Every row comes from one small tree of marks. Brackets hold a mark, then the marks that hang from it, in the order of their numbers. Every link used is in the known rows. Which tree was each row made from?
Known rows
(j379 j412): [ -7 -18  -9   8  -6  11   7   3  -8  -1  -6   3 -23   0  14  -6 -25  29
 -33  14   8  -2  -9 -12  10  16  -3  13  -6   2  -4   9 -21 -19 -17]
(j913 j849): [ -4 -19 -10  11  -2   9  -4  -1 -10   0   6  -4  -8  -4  14 -14 -24  29
 -17  14  22  -6 -11 -24  16  24  -7   2 -15 -10 -11   1 -22 -14  -9]
(j379 j204 j412 j849): [ -2 -15 -12  15   6  -1  -3 -15  -4  -6  -7  13 -33   5  19 -10 -23  20
 -43  24   9  -5 -12  -4   2  19 -16  27  -7   0  -1   7 -27 -25 -32]
(j209 (j83 j379) (j412 j517 j818)): [  6 -15  -3  24  -7  16   4  22 -10   1 -18  21 -21 -13   9  -4 -25  16
 -11  -1   7  -6   4 -33  20  11 -14  -7 -13 -18 -14  21 -35 -12  11]
(j818 (j412 j209) j849): [ -1  -9 -19  -5 -21  15   9  -1  -4  11  19  -7 -13  10 -10 -16 -28  30
 -14  -1  42 -16 -14  -8   7  20 -10  -5  -6   1 -25   6 -27 -20 -21]
(j204 (j379 (j412 j490 j517) (j849 j913))): [ -3 -19 -11  12   4  12   4  -6 -11  -8 -20   2 -20  13   2 -10 -24  16
 -26  11  29 -13 -26   3  18  32 -19  19  -7  -6 -21   4 -35 -40 -37]
(j818 (j412 j490 (j913 j849))): [-10 -19 -20  10   2  22   4  15  -3   9   9 -11  -4  -3   5 -19 -27  26
   2   3  43  -6 -19 -18  28  39 -10  -1  -6 -10 -32  -5 -16 -29 -10]
(j379 j412 (j849 j490)): [ -3 -15  -9  14  -4 -12  -1  -8 -10 -11  -6  -2 -20  15  18 -13 -20  34
 -32  17  15   1 -18  -6   5  23 -12  18  -6   8  -9  -2 -24 -31 -30]
(j849 j379): [  0 -18 -11  13 -11   7  -2 -11  -6   1  11   6 -12   4  11 -15 -36  30
 -19   7  18  -5  -9 -26  11  19 -15   7 -22  -2  -6   9 -29  -4 -15]
(j209 j83 j412): [  0 -15  -8  10 -15  13   7  12  -3  -8   8  10 -21  -6  18  -1 -25  25
 -30   0  10   4   0 -34  10  15 -13   3 -11  -5  -1  17 -24 -14   3]
(j204 (j379 (j412 j490 j517 j818))): [  0 -25  -6  22  -2  23  10   6 -13   8 -13   2 -20   4  -2  -7 -24  21
 -14   8  13 -17 -15  -2  21  21  -3   9  -4 -16 -25  -9 -36 -19 -21]
(j83 j379): [ -2 -22  -2   9  -5  13  -1   4  -3   0   1   5 -17  -6  17 -11 -29  22
 -14  11  10  -8  -3 -21   9   9 -18   3 -13  -5  -5  17 -23 -13   2]
(j490 j849): [ -2 -24 -15   6  -7  21  -4  -6  -7  -1   2   4 -15   4   9  -8 -33  19
 -14   8  16  -5  -8 -12   6  27 -16   1  -7   4  -9   1 -20 -10 -10]
(j849 (j379 j204 (j412 j517)) j913): [  3  -7  -9  21   7   5  -6 -11 -11   2 -16  15 -18   4   6 -17 -38  24
 -35   6  24 -11 -19 -11  14  36 -16  26 -19  -5 -11  15 -41 -12 -42]
(j818 j412): [ -3 -14 -10   1  -9  16   1   2   2   8   7   0 -17  -6   5  -9 -32  25
 -15   2  24  -9 -14 -16   7  19  -9  -1 -11   3 -17  10 -20 -18 -15]
(j818 (j412 j490 j517)): [ -7 -14  -9   7 -14  26   3  16  -2   9  -9 -11 -12   1 -12 -12 -34  21
   1  -4  30 -10 -16 -12  16  22 -11  -5 -10  -9 -31   9 -24 -19 -18]
(j913 (j412 j818)): [  1 -18  -9  11  -2   6  -1   5 -15   7  -8   4 -12 -11  -1 -19 -16  29
  -2   5  18 -13 -10 -17  20  27  -6  -4 -12  -5 -22  -2 -35 -12  -8]
(j490 (j849 j379)): [  0 -23 -17  13  -7  12  -7 -14  -6   0   9   7 -13   9  10 -12 -43  24
 -17   6  21  -1 -10 -20   9  29 -21   8 -18   6  -6   3 -24  -2 -15]
(j818 j849): [  3 -22 -14  -3  -8  11   4  -4 -11   0  15  -4 -10   2   7 -18 -28  21
 -18   8  22 -13 -10 -10   8  19  -8  -1  -4   0 -12   5 -26 -12 -14]
(j412 j209 (j490 j849) j517): [ -7 -17 -19  17 -23  34   2   8 -10   5 -15 -10  -9  24 -21  -9 -28  25
   3  -1  29  -6  -7  -7  15  30 -22  -7  -5 -13 -28  -4 -27 -10 -16]
(j490 (j849 (j379 (j412 j517 j818)) j913)): [  2 -14 -21  20   7  15  -6  -8 -22   5 -26  12 -16   6  -6 -17 -40  22
 -19   1  26  -7 -17  -7  23  50 -11   9 -10   6 -19   2 -36 -11 -32]
(j379 (j412 j209 j517 j818) (j849 j913)): [ -3  -1 -23  20  -5  11   2  -6 -22   0 -36  10 -21  14 -19 -15 -15  29
 -19   9  26 -14 -12   0  19  38  -7   1  -1  -6 -23  -1 -38 -28 -37]
(j818 (j412 (j209 j83) j517 j913)): [ -7  -7 -19  19 -19  28   6  17  -3   7 -14  17 -12   3 -13   1 -18  27
   2  -7  42 -18 -14 -20  20  30 -13 -12 -12 -12 -33  13 -39 -21 -18]
(j913 (j412 j209 j490 j517) j849): [-11 -13 -12  19 -18  10   3  19 -16   6 -20 -17   2  10 -22 -21 -10  39
  10   1  44  -7 -17 -18  33  31 -15  -5 -18 -28 -41  -2 -36 -24 -16]
(j209 j412): [  1 -16 -13   4 -14  10   4   6  -2   0   9   5 -17  -5  13 -10 -31  27
 -29   4   7   3   0 -21   9  16 -11   1  -7  -8  -5   7 -17 -17  -4]
(j209 j83 (j412 (j913 j849))): [ -4 -18 -19  16  -1  12   5  16  -7  -7   6  12 -10 -11  24  -7 -18  27
 -20   5  24   4  -5 -35  25  32 -11   0 -10 -15 -13   8 -23 -24   4]
(j517 (j412 (j818 (j849 j379)))): [  9 -24 -23  11  -5   5   2  -8  -6  16  19   5  -5   3  -6 -31 -33  14
  -6  10  21 -17  -6 -14  17  28  -6  -7  -8  -9 -21  -6 -32   0 -11]
(j490 (j849 j379 (j913 (j412 j818)))): [  5 -16 -19  13   6   6 -11 -10 -19   4  -6   7  -6   0  -3 -28 -33  28
  -2  -2  36  -8 -17 -18  26  55 -19   5 -17   9 -22  -1 -39  -9 -19]
(j517 j412): [ -3 -24 -13   8 -10  13   0   5   5   9   5   4 -11  -1   1 -14 -24  12
 -11  13   9  -9  -3 -15  11  18  -8  -9  -5 -12 -13   1 -20 -10  -5]
(j913 (j849 (j379 j204) j490)): [  7 -13  -3  30   4 -12 -17 -17  -7  -1  24  -3   0   9  25 -25 -32  39
 -22  11  30  -7 -20 -27  11  33 -20  23 -29 -12 -12  -6 -32  -5 -26]
(j818 (j412 j209 (j490 j849) j517 j913)): [ -9 -14 -29  13 -17  39   5  15  -4  14 -14  -2  -8  18 -25  -9 -32  23
  13  -9  45 -11 -15  -2  21  44 -22 -11   0  -9 -42  -6 -24 -25 -21]
(j849 (j913 (j412 j818))): [  2 -13 -10   7   4   8  -4   4 -19   4 -10   3  -6 -10  -3 -24 -17  29
  -3  -1  27 -14 -15 -17  24  43  -7  -3  -8  -1 -22   2 -36 -16 -15]
(j849 (j379 j204 (j412 j818)) j490 j913): [  9  -5  -4  27  12  -6 -10 -15 -15   2   7   5 -13  11  16 -25 -33  39
 -33   4  22  -9 -18 -15  11  45 -11  29 -13   4  -9  -5 -38  -9 -38]

Which tree is each row?
[-10 -20 -18  14 -25  23  11  14   6  12   6 -12  -8  20 -17 -16 -20  23
  -2   7  22  -6   2 -15  14  21 -14 -10   0 -21 -21  -6 -20 -13  -5]	(j517 (j412 j209 j490))
[-10 -16 -11  10 -22  11  10  15  -9   5  -2 -15  -8  13 -13 -18 -12  40
   1  -1  33  -6  -9 -17  20  24 -18   0 -11 -13 -26   0 -30 -18 -11]	(j913 (j412 j209 j490))
[  4 -16  -1  28  10  12  -2   5 -12  11 -27  20 -29  -8   9 -11 -26  16
 -22  13   4 -17  -6  -7  15  15 -11  15  -9 -15 -13  11 -37 -12 -16]	(j83 (j379 j204 (j412 j517 j818)))
[  6  -4  -3  26   5  -6 -12  -9 -13  -1 -10   6  -8  13   9 -22 -36  34
 -33   3  28  -8 -26 -11  12  41 -18  27 -20  -3 -15   6 -41 -13 -46]	(j849 (j379 j204 (j412 j517)) j490 j913)
[ -8 -21 -16   1  -8  30   1   8   1   6   7 -14 -17   7  -1 -10 -40  19
  -5  -3  33  -3 -14 -11  10  30 -19   1  -3   7 -23  -1 -14 -18 -12]	(j818 (j412 (j490 j849)))
[ 10 -17 -15   6  -1   4  -5   1 -12   8  15 -10   6   8  -4 -35 -23  17
  -2   3  30 -20 -14  -5  15  47  -5 -12   7  -3 -28 -15 -29 -13 -18]	(j517 (j412 (j818 (j849 j490 j913))))
[  2 -19  -1  15  -4  -9  -8  -7  -5 -10   2   1 -13   8  22 -17 -24  28
 -13  16  17  -6 -14 -17   5  15 -26   8 -12   0  -8   7 -25 -24  -9]	(j83 (j379 (j849 j490)))
[ -3 -20 -19  20   1  16  -5   7 -15   3 -14   9   0  -7   3 -14 -20  22
   0  10  28 -13 -17 -16  29  37  -8  -8 -12 -22 -28  -2 -30 -20 -15]	(j412 j517 (j913 j849))
[  4 -10 -11  11   9   6 -15 -21  -5  -7   0  11 -21   3  13 -18 -27  16
 -29  15  23 -13 -15  -9   3  34 -24  15  -9  -1  -5   8 -31 -19 -30]	(j379 j204 (j849 j913))
[  2 -10  -9  10  -3  -5 -12 -14 -12 -14   2  -4  -6  11  11 -21 -22  31
 -17   8  28  -7 -21 -12   6  41 -19   7  -7   7 -12   0 -28 -26 -30]	(j379 (j849 j490 j913))
[ -8 -17  -3  27 -13  16  11  26 -11   3 -11  -4 -16   4  -4 -14  -7  35
   9  -4  31 -11  -1 -33  26  18 -21   0 -12 -14 -26  11 -41 -14   9]	(j913 (j412 (j209 (j83 j379)) j490 j818))
[  2 -13  -7  15 -17  14   5  17  -6  -6 -12  14 -17  -5   7   1 -25  20
 -21  -2  12  -1  -4 -31  15  15 -12  -4 -14 -13 -12  19 -31 -14  -4]	(j209 j83 (j412 j517))
[ -6 -20 -29  24 -14  30  13  16  -1  21   2   0  -5  14 -22 -22 -13  21
  13   5  23 -15   3 -10  27  38  -8 -19   9 -26 -32 -20 -24 -13  -3]	(j517 (j412 j209 j490 j818 j913))
[  1 -13 -15  14  12  10 -10 -19  -8  -1   1  11 -23   9  16 -16 -45  23
 -41   8  26  -3 -17 -10   8  44 -23  33 -13  11  -3   8 -29 -11 -35]	(j490 (j849 (j379 j204 j412) j913))
[  1 -20 -14  26  13  -7   1  -1 -15  -3 -14  14 -19   4  21 -19 -16  29
 -14  18  13  -9 -13  -6  18  32 -15  12   1   1 -16  -7 -28 -34 -14]	(j83 (j379 (j412 j818 j913) (j849 j490)))
[  2 -17 -17  15  -4  -2  -2  10  -9  -3  14   0   4   0  21 -20 -23  38
 -16   4  24   4 -13 -23  22  41 -12   1  -7 -15 -20 -11 -17 -28  -6]	(j209 (j412 (j913 (j849 j490))))
[ 11 -16  -5  16   8 -13 -13 -18 -17  -5   2   6  -3   3  10 -24 -11  31
  -6   5  36 -22 -31  -7  19  48 -19   8 -14   0 -28 -13 -46 -33 -30]	(j204 (j379 (j849 j490 (j913 (j412 j818)))))
[-10 -10 -23  13 -20  33  10  20  -2  15 -11  -1  -6  12 -24 -12 -24  29
  10  -6  42 -16 -14  -9  23  34 -15 -13  -4 -18 -41  -1 -28 -26 -21]	(j818 (j412 j209 j490 j517 j913))
[ -6 -19  -5  15   2  16   6   5  -3   2   1  -6 -26   8  14 -12 -28  25
 -33  12  12  -3  -9 -10   8  18 -13  26  -3  -6  -7   4 -23 -16 -22]	(j379 j204 (j412 j490))
[  2 -17 -21  11 -11  16   5  14  -8   5 -12  18  -9  -6   1  -9 -28  20
 -13   1  12  -5  -6 -13  22  30 -13 -10  -4 -19 -21   4 -24 -22  -9]	(j209 (j412 j517 j913))
[ -6 -15  -7   6  -6  15  -1  20 -16   0 -25 -11  -1   0 -14 -23 -22  25
   6  -5  36 -10 -20 -14  28  41 -16  -3 -11 -11 -33   9 -36 -22 -21]	(j849 (j913 (j412 j490 j517)))
[  5  -7 -11  23  14   5  -6 -15 -12   6   0  13 -22   1  12 -22 -35  28
 -37   8  18 -11 -13 -15  14  40 -10  26 -12   1  -5   4 -37  -8 -32]	(j849 (j379 j204 (j412 j818)) j913)
[  6 -11  -6  14  -7  -3 -10 -11 -11  -6  15  -6   2  12  12 -25 -34  40
 -18   0  31  -5 -20 -24  12  40 -18  10 -20   6 -11   2 -32  -9 -27]	(j849 j379 j490 j913)
[ 12 -12 -15  14   8  13  -4 -14 -15   7  23  -9  -6  11   1 -37 -40  22
 -15  -1  37 -18 -12 -14  15  44 -17  16  -7  -3 -19  -2 -39  -1 -25]	(j412 j490 (j818 (j849 (j379 j204) j913)))
[ -2 -25 -12  11   2   0   4 -19  -4  -7   1  15 -31   5  23  -2 -20  21
 -40  21  14 -12 -19  -3   6  14 -13  22 -10   0  -4   2 -29 -34 -28]	(j204 (j379 j412 j849))
[-11 -25 -15   8  -4  24   8   7  -8  -2  -6 -11 -23  13   7  -8 -33  23
 -23   7  17   5  -9  -6  11  27 -14  16   2   6 -10  -1 -14 -20 -14]	(j379 (j412 (j490 j849)))
[  3 -15 -14  -4 -10  15   2   4  -8   9  -1  -1 -10  -2  -8 -16 -35  15
  -8  -2  36 -18 -20  -4  12  22  -7  -8  -8  -1 -32  11 -31 -19 -24]	(j818 (j412 j517) j849)
[ -5 -25 -22  13  -8  30  10  19  -4  -7   4   5 -16   6  13  -2 -30  18
 -11  -6  23   7   0 -26  20  36 -24   3   2  -5 -15   3 -17 -20   6]	(j209 j83 (j412 (j490 j849) j913))
